Each row comes from the steps of one path. Every step used is in the known rows, and no mark comes twice. Write the path behind each row, first mark first.
Known rows
A/Q/U/D/T: [ 1.16 -4.21  1.59 -2.06 -3.56 -1.23 -1.95 -0.37 -3.35  1.85 -1.95 -0.16
 -2.51  1.16  0.29 -7.64 -0.77  2.01 -1.85  0.41 -3.98 -1.91 -5.90 -3.10]
F/W/X: [ 0.04  0.71  0.27  0.10  0.67 -0.86  1.53  0.61  0.50 -0.29 -0.36  0.31
 -1.32  0.76  1.77  0.74 -0.72 -1.67  0.95 -1.19 -1.10 -0.11  1.83 -1.64]
D/U/Q: [ 3.58 -2.16  1.93 -1.08 -0.89  2.47 -0.26  0.61 -3.91  1.79  0.83  0.10
  0.76 -1.03  0.71 -3.67  0.22  3.13 -2.40  2.34 -0.29 -3.10 -4.56 -1.88]
A/Q/U: [-0.01 -3.06  1.35 -0.68 -2.79 -1.04 -1.99  0.17 -2.86  1.09 -2.86  0.83
 -3.19  1.29 -0.49 -8.42 -0.21  1.62  0.99 -0.29 -3.95 -1.11 -3.97 -1.18]
D/T/W: [ 1.40 -1.82  0.53 -0.13 -0.69  0.41 -0.41 -1.96  0.67  1.81  1.06  0.92
  0.65  0.33  1.13  0.61  2.39  2.43 -3.65 -0.03  0.35 -1.16 -3.18 -1.49]
M/B: [-0.55 -1.23 -0.63  1.47 -0.48  0.16 -1.25 -0.37 -1.25 -1.43 -1.89  0.75
  1.02  0.16 -0.45 -1.15  1.20  2.35 -0.18 -0.65  0.79  0.70  1.88  1.69]
B/M/W/F: [-0.30  0.90 -0.89  2.87 -0.09 -1.08  0.42  2.05  0.36 -1.67 -2.78 -0.47
  1.24 -0.57 -1.01  1.69  0.79 -1.21  2.70  0.56  1.84  2.70  3.44  2.37]
D/T/W/M/B/F: [-0.33 -0.64  0.52  1.63 -0.14  1.12  0.29 -1.60  2.59 -0.10  0.40 -0.12
  2.61 -0.05  1.34  3.43  2.89  1.44 -3.18  0.72  1.01  1.25 -0.21  0.91]
T/D/U: [ 2.76 -1.96  0.91 -3.60  0.89  3.15 -0.81 -2.10 -1.52  1.06  2.41  1.04
  0.29  0.97  1.22 -0.18  2.33  3.11 -2.04  1.22  1.57 -2.11 -4.24  0.32]
F/W/X/B: [-0.75  2.40 -0.47 -0.36  1.70 -0.68  1.40  0.26  1.16  0.66  1.24 -0.35
 -1.33 -0.48  0.83  2.01 -2.12 -3.33  1.74 -1.28 -0.11  0.07  2.21 -0.94]
X/W/M: [-0.89  2.00 -0.19 -0.57  0.82  0.41  0.59  0.52  2.12  0.96  2.52  0.90
 -0.83 -0.93 -0.27  1.73 -0.19 -1.60  0.15  0.68 -0.74 -0.26 -1.48  0.64]
D/T: [ 1.72 -2.12 -0.68 -0.32 -1.05 -0.10 -0.66 -0.53 -1.37  1.53  0.04  0.23
  0.08 -0.04  0.59 -0.72  0.81  1.19 -3.71 -0.50 -0.86 -0.10 -2.55 -1.81]
Q/U: [ 1.36 -1.65  0.24 -1.64 -2.94 -1.28 -1.16  0.67 -1.91  0.15 -1.94  2.06
 -2.92  1.66 -0.82 -6.09  0.06  1.13 -0.47 -0.46 -2.41 -0.53 -3.20 -1.65]
M/W: [ 0.32 -0.09 -0.71  1.79 -0.87 -2.06 -0.82  0.76 -0.82 -0.84 -2.21  1.46
  0.78  0.88 -0.93 -1.33  0.68  0.90  0.53 -0.88  0.31  0.07  1.46 -0.44]
M/B/F/W/X: [-0.87  0.42 -0.22  3.56  0.18 -0.33  0.48  0.10  0.32 -2.19 -2.71 -0.10
  1.25 -0.80  1.05  1.84  0.35  0.33  1.85 -0.40  0.15  2.64  4.77  1.28]
U/D/T/W/X: [ 2.89 -2.35  1.25 -2.95 -0.61  0.12  0.18 -1.75 -0.73  1.15  2.12 -0.32
  0.35  0.71  1.57  0.35  0.61  1.78 -4.17  0.86  0.88 -3.01 -4.48 -3.47]
A/Q/U/D: [ 0.84 -3.94  1.68 -2.03 -3.47 -1.20 -1.93 -0.08 -3.64  1.23 -2.38  0.05
 -3.13  1.37 -0.21 -8.52 -1.04  2.02 -0.07  0.33 -4.18 -2.23 -5.47 -2.43]
W/X/B: [ 0.39  2.17 -0.73 -2.16  2.82  0.42  0.10 -0.09 -0.56  0.41  2.48 -0.17
 -1.23 -0.65 -1.20  0.09 -1.66 -2.95  1.60 -0.59  2.22 -0.80  0.30 -0.08]
U/D: [ 2.37 -2.99  0.05 -2.35 -1.98 -0.24 -0.46 -0.32 -3.08  0.57 -0.10 -0.54
 -1.24  0.57  0.15 -2.47 -0.88  1.79 -1.97  0.32 -1.50 -2.46 -4.08 -2.71]
U/D/T/W/X/B: [ 2.26 -1.01  0.67 -3.32  0.24  0.26  0.08 -2.04 -0.23  1.90  3.34 -0.86
  0.27 -0.28  0.78  1.40 -0.46  0.44 -3.54  0.83  1.64 -2.86 -4.15 -2.92]
X/W/M/B: [-1.92  2.26 -0.28  0.53  1.10  0.55  0.17  0.26  2.52 -0.16  1.86  0.94
  0.62 -1.08 -0.31  2.50  0.38 -0.79  0.25  0.69  0.46  0.60  0.78  2.16]
T/W: [ 0.68 -1.19  1.06  0.05 -0.44  0.63 -0.26 -1.73  0.72  0.67  0.43  1.53
 -0.50  0.88  0.32 -0.71  2.29  2.77 -0.26  0.00  0.34 -2.05 -2.46 -0.20]
M/W/F: [-0.46  0.71 -0.76  2.63  0.46 -1.98  0.05  0.63  0.15 -2.15 -1.84  1.21
  1.32  0.17  0.06 -0.28  1.14 -0.58  1.62 -0.83  1.27  1.29  3.11  1.83]
F/W/M/B/X: [-3.18  1.17 -0.39  1.96  0.07 -0.28  1.57  1.46  2.08 -2.04 -1.20 -1.16
  1.33  0.72  1.20  3.28 -0.68 -1.13  0.36 -1.04 -1.67  2.18  5.26  1.30]
T/D: [ 1.17 -1.98 -0.51 -2.66  0.11  1.50 -0.79 -2.19 -0.36  0.75  1.22  0.59
 -0.82  1.26  0.61 -1.37  1.30  2.15 -1.23 -0.12  0.62 -1.58 -2.53  0.84]
A/Q: [-0.27 -2.94  0.79  0.44 -1.12  0.02 -1.60 -0.33 -2.83  1.27 -2.00 -0.33
 -1.81  0.33 -0.15 -5.43 -0.02  1.70  1.10 -0.44 -2.99 -1.28 -2.81 -0.31]

Write each row's path
[-0.77  0.31 -0.40  2.93 -1.01 -0.15  1.76  0.92  1.35 -0.61 -2.06 -1.17
 -0.38 -0.54  1.42  2.34 -0.38 -1.56  1.19 -0.02 -3.28  2.62  1.73  0.05] | B/F/W/M
[-0.02  2.98 -0.92  1.41  1.89 -1.67  0.01  0.70  0.31 -0.96 -0.29  0.40
  0.98 -0.78 -1.57  1.29 -1.09 -2.55  2.89 -0.47  2.67  0.99  3.50  0.16] | M/W/X/B/F
[-0.76  1.86 -1.58  1.88  0.20 -0.25  0.48 -0.20  0.52  1.62  0.15 -1.31
 -1.13 -2.73 -0.59  2.19 -2.50 -2.40  2.38 -0.51 -1.40  1.71  1.14  0.13] | X/B/F/W
[-1.67  0.49 -0.23  0.76 -0.59 -0.25  1.74  1.00  2.04 -0.36 -0.60 -0.59
 -0.58  1.02  1.70  2.01 -0.24 -1.96 -0.26 -0.84 -2.76  1.02  1.53 -0.12] | F/W/M
[ 0.62  2.31 -0.73 -0.65  2.59  0.49  0.42 -0.01 -0.50  0.16  1.59 -0.69
 -1.04 -1.59 -1.12  0.89 -1.81 -3.16  2.58 -0.10  1.73  0.45  0.83  0.14] | W/X/B/F
[ 3.23 -2.47  1.45 -3.34  0.10  3.53 -0.50 -1.74 -1.94  1.87  2.57  0.14
  0.75  0.06  1.49 -2.38  1.20  3.69 -2.87  2.22  1.34 -3.51 -4.82 -0.13] | T/D/U/Q
[-1.69  2.56 -1.54  1.61  0.64  0.20  1.08  0.17  1.72  0.98  0.68 -1.85
 -0.64 -2.33 -0.41  3.42 -2.34 -3.65  2.14 -0.20 -1.29  2.24  1.72  0.97] | X/B/F/W/M
[ 0.47 -1.57  1.28 -2.58 -2.69 -0.85 -0.39  0.01 -0.01 -0.83 -0.04  0.10
  0.40  1.83  0.14 -1.90  0.06  1.87 -3.61  0.83 -0.78 -0.67 -2.14 -1.86] | Q/U/D/T/W/M/B/X
[ 1.00 -4.02  2.42 -1.96 -3.34 -0.95 -1.75 -1.31 -2.04  1.99 -1.28  0.26
 -2.07  1.35  0.64 -6.80  0.22  2.86 -1.79  0.70 -3.23 -2.60 -6.30 -2.84] | A/Q/U/D/T/W
[-2.61  0.62 -0.58  0.75  0.79  0.93  0.31  1.41  0.63 -2.91 -0.54 -1.17
  2.18  0.87 -0.72  1.69  0.14 -0.21 -0.11 -0.30  0.32  1.84  4.06  2.79] | W/M/B/X
[-2.20  0.61  1.02  0.81  0.90  1.34  0.48 -0.67  2.70 -1.96  0.63  0.07
  2.22  1.24 -0.03  2.52  2.08  1.68 -0.06  0.22  1.52 -0.06  2.17  2.57] | T/W/M/B/X
[-1.28  3.05 -1.92  1.52  1.39 -0.52  0.03  1.10  0.96  0.15  0.09 -1.29
  0.70 -2.36 -2.39  2.91 -1.44 -3.34  3.31  0.28  2.77  2.30  3.11  2.83] | X/B/M/W/F
[-1.66  1.08 -0.56  1.71  0.81 -0.14 -0.81  0.69 -0.52 -1.26 -0.14  0.43
  1.58 -1.35 -1.25  0.99 -0.79  1.92  1.22 -0.40  0.69  0.83  3.71  1.63] | M/B/X/W
[-0.80  2.47 -1.88  0.99  0.54 -0.56 -0.52  1.15  0.33  1.02 -0.17 -1.16
  0.30 -1.92 -3.04  2.28 -1.69 -2.36  2.63  0.23  2.14  1.59  2.05  1.38] | X/B/M/W
[-0.81  2.70 -0.56  0.05  1.54 -0.38  1.63  1.03  1.48  0.63  0.62 -1.20
 -1.17 -0.93  0.33  3.25 -2.22 -3.85  2.49 -0.56  0.36  1.03  2.93 -0.43] | F/W/X/B/M
[-1.02 -0.32  0.55  0.52  0.44  0.97  0.24 -0.93  2.22 -0.42  1.23 -0.40
  2.90  0.58  0.79  3.24  2.08  1.60 -3.41  0.17  1.29  0.52  0.85  0.74] | D/T/W/M/B/X
[ 2.69 -2.93  1.32 -3.27 -3.69 -1.26 -0.88 -0.92 -1.19  1.24 -0.16  1.24
 -1.76  1.69  0.51 -4.24  0.43  2.44 -3.96  0.72 -1.67 -2.18 -5.99 -3.85] | Q/U/D/T/W
[-2.12  1.60 -0.60  2.29  1.63 -0.08 -0.25  0.63  0.13 -2.10  0.09  0.28
  1.92 -1.78 -0.64  1.60 -0.50  0.99  1.90 -0.37  1.31  1.56  4.72  3.11] | M/B/X/W/F
[ 0.60  1.20 -0.17  0.64  1.04 -1.90 -0.08  1.00 -0.48 -1.66 -1.16  1.49
  0.81  1.25 -0.66 -0.67  0.44 -0.72  1.32 -0.79  2.11 -0.23  2.64 -0.64] | M/W/X
[-0.18  2.89 -0.86  0.22  2.06 -1.68 -0.23  0.64  0.26 -0.76  0.42  0.84
  0.77 -0.01 -1.60  0.63 -0.92 -2.40  2.12 -0.89  3.07 -0.01  3.05  0.07] | M/W/X/B
[ 0.57  0.48 -0.01  2.41 -0.06 -0.59  1.58  0.62  0.10 -0.54 -1.85 -0.45
 -0.92 -0.72  1.48  1.32 -0.76 -1.38  2.18 -0.33 -1.96  1.70  1.91 -1.12] | B/F/W/X
[-1.96  0.08 -0.48  0.51  0.28  1.02  0.07  0.50  1.07 -2.27 -0.64 -0.33
  1.53  1.05 -0.16  1.04  1.32 -0.29 -0.71 -0.06  0.47  1.47  2.28  2.83] | W/M/B
[-2.66  0.75 -0.34  1.81 -0.31 -0.19  1.34  0.76  2.42 -1.46 -1.28 -0.51
  0.82  0.86  1.66  2.79  0.30 -1.19 -0.16 -0.82 -1.57  1.92  3.78  1.37] | F/W/M/B
[ 1.65 -0.76  1.03 -0.98  0.82  0.52  0.19 -1.78  1.03  1.09  1.89  0.93
  0.69  0.63  1.38  1.16  2.18  1.16 -3.04  0.03  1.78 -1.38 -2.22 -1.64] | D/T/W/X
[-0.31  1.55 -1.77 -0.26  0.54  0.77 -0.38  0.71 -0.36  1.78  0.71 -1.67
 -0.96 -2.15 -2.66  1.58 -1.92 -2.21  2.07  0.40  1.17  1.07  0.04  1.26] | X/B/M
[-1.76  0.23 -0.60  2.08  0.06  1.08  0.37  0.57  1.10 -2.52 -1.55 -0.86
  1.74  0.12 -0.06  1.85  1.16 -0.48  0.23  0.42 -0.02  2.73  2.79  3.00] | W/M/B/F
[-1.51  2.16 -0.34 -0.23  1.24  0.17  0.73  1.88  0.60 -0.20  1.99 -0.46
  0.06 -0.89 -1.21  1.82 -1.89 -0.94  1.05  0.05 -1.18  0.17  1.31  0.34] | B/X/W/M
[ 1.00  0.13  1.63 -1.08  1.46  0.76  0.47 -1.52  1.14 -0.21  1.50  1.54
 -0.43  1.27  0.58 -0.03  1.99  1.12  0.48  0.07  2.11 -2.34 -1.31 -0.41] | T/W/X
[ 0.30  2.55 -0.77 -1.67  2.63  0.80  0.45  0.89 -0.14  0.41  1.75 -1.16
 -0.96 -1.17 -1.84  1.61 -1.75 -3.60  2.55  0.22  2.89  0.35  1.17  0.60] | W/X/B/M
